Each row was made from one walk, in order. Every step used is in the known rows, and no mark comes twice. Write each row's walk.
(in the rows, 128 means zero)
Known rows:
digo luzoz: [107 125 124 164 135 101 132 134 121 150 117 113 103 128 119 126 104 145
  97 123 116 134 147 139 114]
gilol mele digo bonu: [203 126 131 101 128 167 154  83 129  91  87 121 108 184 135 123 113 117
 130 133  82 135 161 110 188]
gilol mele digo: [194 132 123 107 119 156 127  96 124  89 101 122 114 176 136 119 125 129
 162 139 102 128 151 135 202]
luzoz digo vamun: [113 147 117  85 108 125 123 130 109 166 115 147 126 145 121  78 104 118
 142 162 158 150 175 166 154]
digo vamun gilol mele: [169 106 120 130 134 144 136 126 121  86 133  99  66 133 138  57 112 116
 127 145 155 135 114 188 152]
digo luzoz vamun mele: [ 99  82 119 158 134 108 106 113 120 135  91  92 104 122 112  21 149 153
 116 120  78 110 156 165 111]
mele digo vamun gilol: [120 144 109  79 113 144 124  57 113  87 156 122  48 135 131  67 102 131
 126 133 108 117 157 171 150]
luzoz vamun: [110 125 125 109 120 129 123 101 116 122 129 113 120 130 123  37 167 110
 134 124 116 106 134 158 132]
bonu luzoz digo vamun gilol mele: [138 143 121 120 138 137 115 183  87 141 112 136 106 143 127  34  99  93
 164 143 159 142 145 157 169]
luzoz vamun gilol: [109 124 110 115 123 122 125 117 127  78 158 113  86 109 132   4 172  90
 125 117  99  80 113 165 107]
luzoz digo bonu mele vamun gilol: [188 148 115  77 127 145 135 186 146 127 116 146  81 174 141  96 128  93
 129 172 130 121 158  94 131]
gilol digo: [129 125 122 122 116 123 140 181 107 100 100 137 105 142 134 116 125 136
 138 143 113 133 141 118 152]
bonu gilol luzoz digo vamun mele: [ 97  96 120  82 145 105  72 156  80 180  81 108 202 130 126 147 113 145
 173 162 168 149 118 141 140]
mele vamun luzoz: [126 112 142  64 147 141  97 161 152 150 133 111  84 107 128 140 162 101
 112 147 129 133 129 123 136]
bonu vamun luzoz: [103 122 142 104 152 141  96 100 146 150 125 123  76 102 116 106 146  97
 122 171 139 112 125 126 137]
vamun luzoz digo bonu: [117 136 135  81 144 126 130 146 138 143  99 156 120 111 111 154 125  66
  98 149  61 126 166  95 113]
luzoz digo bonu gilol: [131 134 114  73 127 129 118 134 111 173 112 153 173 150 129 122  97  89
 131 144 128 131 148  89 129]
mele vamun luzoz digo bonu: [126 125 138  37 141 140 117 174 153 168 111 138  99 127 125 128 149  75
 101 161 106 139 167  96 138]
bonu vamun: [115 128 132 119 133 145 114  96 139 155 129 126  99 133 128  70 136 126
 141 165 181 118 129 130 153]
digo vamun luzoz: [103 117 142  95 148 134 110 100 117 144 123 107  76 101 111 132 116 110
 100 145 128 147 141 168 124]
bonu gilol luzoz vamun mele digo: [ 99  97 115  74 144 118  67  95  81 131  91  86 185 134 129 110 157 144
 178 132 104 108 110 135 145]
mele luzoz digo: [132 154 121 128 129 101  94 140 116 179 122 149 146 131 126 128 118 119
 135 132 101 122 156 119 147]
vamun mele digo bonu gilol luzoz: [130  87 125  86 152 138  99  90 104 123  72 105 168 142 131 167 118 160
 141 129  69 127 137  88 134]
mele digo: [131 152 118  86 111 141 121  72 122 111 129 139 107 152 130 126 120 135
 143 125  88 117 163 125 160]

Write each row's walk:
[130  94 119  83 123 156 117  47 123  98  90 112 109 144 121  15 162 135
 132 118  41 100 177 130 138]  luzoz vamun mele digo bonu
[187 148 115 151 139 118  98 154  98  90 112 104  46 156 138  68 148 127
 151 140  92  88 117 136 134]  bonu mele luzoz vamun gilol digo
[ 85 143 120 112 139 107 121 168 131 124 128 139 113 118 134  84 149 101
 147 184 161 103 116 129 140]  bonu vamun gilol luzoz digo
[ 82 132 138 118 144 100 132 147  95 124 101  98 161 123 123 123 179 123
 135 135 123 122 114 149 131]  gilol luzoz vamun
[184 116 117 103 140 128  65 117  84 193 108 105 159 161 136 108  88 117
 166 147 175 145 120 152 189]  bonu gilol mele luzoz digo vamun
[135 115 119  85 129 137 118 173 156 110 166 112  73 116 149  72 156 112
 119 138 148 115 111 133 128]  mele vamun gilol
[118 128 125  62 150 127  98 137 121 163 108 146 144 113 116 160 110  61
 111 148  83 122 143  86 110]  vamun luzoz digo bonu gilol
[119 120 127 106 114 130 140 152  92 119  98 121  77 148 129  88 103 149
 131 153 151 157 154 159 161]  gilol digo vamun
[200 101 134 128 164 142 106 105 104 162 103  97 149 156 141 151  94 113
 115 118 125 136 102  90 149]  digo bonu gilol mele luzoz
[109 142 128  86 135 116 105 159 137 142 113 155 128 104 112 148 136  76
 131 154  79 118 154 119 125]  vamun luzoz digo
[204 130 140  94 146 164 139 147 139 143  98 109  80 182 139 145 128 130
 115 156 152 145 141  89 133]  digo bonu mele vamun
[118 130 131  41 132 132  93 186 151 167 123 139 106 118 125 124 160  84
 130 166 124 133 155 121 150]  mele vamun luzoz digo
[137 119 132 114 127 135 168 167 111 101  86 136  96 152 133 122 111 125
 103 137  93 143 153  89 138]  gilol digo bonu
[103  85 113 149 122 106 121 168 101 107  66 104  82 135 118  19 144 159
 129 134  70 118 166 150 136]  gilol digo luzoz vamun mele
[119 134 147 133 159 144 147 140 100 156 105 131 125 137 124 117 101 114
 101 106 117 144 140  79 116]  digo bonu luzoz
[106 145 130  84 145 140 148  77 125  97 119 126  77 141 134 115 129 116
 108 155 100 106 145  98 145]  mele digo bonu vamun gilol luzoz
[177 110 125 148 146 131 115 115 114 110 136  91  63 128 140  72 107 124
 118 132 140 132 114 183 154]  digo vamun gilol mele luzoz
[100 162 126 116 133 122 107 184  93 174 110 162 155 138 119  91 112 106
 165 130 137 136 157 108 146]  bonu luzoz digo
[102 140 122 115 145  96 158 197 120  96 116 141 140 117 136 148 134  90
 105 143  92 118 125 104 103]  vamun gilol luzoz digo bonu
[101 145 137 104 144 100 158 185 108 148  77 141 185 142 125 190 131 111
 116 153 108 148 151  94 129]  gilol luzoz digo bonu
[178 123 133  80 134 161 113  75 114 100  95 104  72 154 121 120 114 113
 142 150 101 142 160 168 196]  gilol mele digo vamun luzoz
[126 120 141 114 145 155 147  83 140 154 115 128  92 142 127  83 120 113
  97 156 150 129 143  98 134]  digo bonu vamun
